Each row comes from the steps of one path. Every step used is in the known rows, and no mark comes twice. Write the path behind each row, first mark first.
In the rows, 128 means zero.
Known rows:
V, Z: [127 150 131 129 124 100 167  86 125 137 144 107 170  79 140 115 137 162
 121 142 119 128]
B, M, R, Z, V: [126 125 113  83 140  58 152 142 122 126  81  97 143  52  93 154 155 164
 126 133 138 105]
A, C, B, Z: [135 147  81  63 114 130 142  89 119 159 138 106 189  52 150 106 145 189
  93 104 144 145]
M, B, Z: [121 167  87  71 121 120 145  82 115 165 157  99 175  71 143 111 128 193
 112 143 167 125]
C, B, M, V: [ 91 134 101 103 143  98 110 150 111 147 102  84 183  92 110 143 124 194
 105 138 158 112]
R, C, B, M: [136 120 120  84 116 127 135 122 143 156 110 105 193  76 128 120 129 201
  93 130 166 123]
Z, R, C, B, M: [143 131 122  78 114 128 135 112 133 153  98 113 172  64 116 129 144 199
  93 126 172 124]
V, Z, B, M, E: [ 95 146 122  76 114  93 161  85 166 146 167  71 179  80 119 145 117 193
 104 155 155 127]
A, C, B, M, V, Z: [107 149 115  78 137  73 140  96 110 149 112  75 221  66 130 118 143 190
 103 120 146 140]
C, B: [130 125 107 126 112 145 139 126 133 143 144 123 167  69 140 120 131 176
  99 124 132 108]
C, B, Z, V: [103 123  61  65 132 121 158 111 108 124 126 100 162  62 127 127 133 185
 108 109 138 101]
R, C, B: [150 115 111  94 109 143 138 121 147 135 121 121 191  75 143 110 145 164
  95 114 126 110]
A, C: [137 159 133 102 127 130 129 109 159 125 113 106 161  91 147 120 145 128
 107 110 132 132]
V, Z, B, M: [120 131 124  80 121 112 160  85 120 158 143  96 200  55 137 119 115 207
 108 137 173 116]
Z, B, M, V: [ 90 135 106  84 147  99 113 138 111 141 108  82 183  90 114 142 119 182
 113 138 160 102]
R, M: [146 136 146 126 127 145 146 145 112 139  96 101 164 113 118 150 119 153
 121 141 147 123]
R, C: [149 134 130 100 122 125 136 118 155 115 102 116 161 107 132 119 146 133
 114 135 119 116]
B, Z: [120 153  92 101 125 118 146  99 112 148 141 108 143  84 135 124 130 178
 117 144 136 137]
B, M, R: [131 140 145 130 130  92 123 120 132 162  98 109 118  59  88 152 154 178
 112 162 158 136]
A, C, B, M: [129 138 121  85 118 133 132 115 143 160 116  99 193  64 137 121 127 198
  86 114 175 133]

Which path is each row?
[130 116 103  74 133  69 152 141 118 135  86 100 163  36  97 149 157 179
 115 121 142 103]
C, B, M, R, Z, V
[118 170 123 104 136  85 141  93 100 126 103 111 129  68  99 141 171 153
 125 137 128 123]
M, V, Z, R
[158 121 139  68 119 102 127 104 146 144  87 108 166  58 107 127 166 165
 104 138 150 123]
Z, B, M, R, C
[135 122 107  55 132  67 148 134 131 132  79  94 174  30 106 143 167 171
 109 105 145 115]
A, C, B, M, R, Z, V
[143 131  83  61 109 127 146  92 116 152 130 110 189  63 145 105 146 191
  97 122 135 135]
R, C, B, Z
[115 168 127  96 138  79 141  92  98 137  97 103 135  66  94 145 162 172
 121 141 150 131]
B, M, V, Z, R
[120 129 120  85 121 132 140 112 130 154 134 103 177  69 134 130 110 196
 106 138 177 107]
Z, B, M
[113 135 115  78 135  68 143  99 110 144 107  80 221  76 124 117 143 192
 108 134 140 131]
R, C, B, M, V, Z
[ 97 150 122 106 144  64 144 103 105 143 117  79 188  90 117 131 131 184
 119 150 139 132]
B, M, V, Z
[ 99 147  70  52 137 113 155 100 116 127 132  93 167  70 124 124 129 180
 117 120 158  95]
M, B, Z, V
[112 142  79  45 139 121 159 110 102 131 113  82 180  78 119 132 124 183
 119 118 167 101]
R, M, B, Z, V
[130 125 110  91 139  65 150 142 125 116  88 107 137  53  99 150 162 145
 130 129 118  99]
M, R, Z, V
[158 149 148 112 126 146 144 133  99 136  80 114 129  93  96 159 143 147
 123 138 157 126]
Z, R, M
[110 140 106  75 140  97 105 136 113 139  77  92 174  83  96 144 151 185
 103 130 158 116]
Z, R, C, B, M, V
[114 151 125  66 108  91 155  86 169 142 135  83 170  72 103 147 149 194
  94 146 152 141]
V, Z, R, C, B, M, E
[119 115  64  44 130 120 156 107 116 118 110 101 177  63 126 122 143 179
 107 104 133 102]
R, C, B, Z, V
[101 134  72  74 140 111 156 113 112 114 116  98 140  81 120 136 132 166
 122 124 134 103]
B, Z, V
[126 113  72  47 132 103 149 104 115 126  99 102 161  45 109 127 161 179
 107 109 132 107]
M, R, C, B, Z, V
[165 139 137  81 116  61 137 126 130 169  92 105 179  25 114 136 170 179
 105 130 148 149]
A, C, B, M, R, Z
[115 150 142 114 120 121 150 137 159 128 129  78 150 126 100 170 121 150
 117 158 134 133]
R, M, E
[118 159 118  88 131  86 140  93  97 145 103 107 153  50  99 139 163 189
 110 130 152 127]
C, B, M, V, Z, R
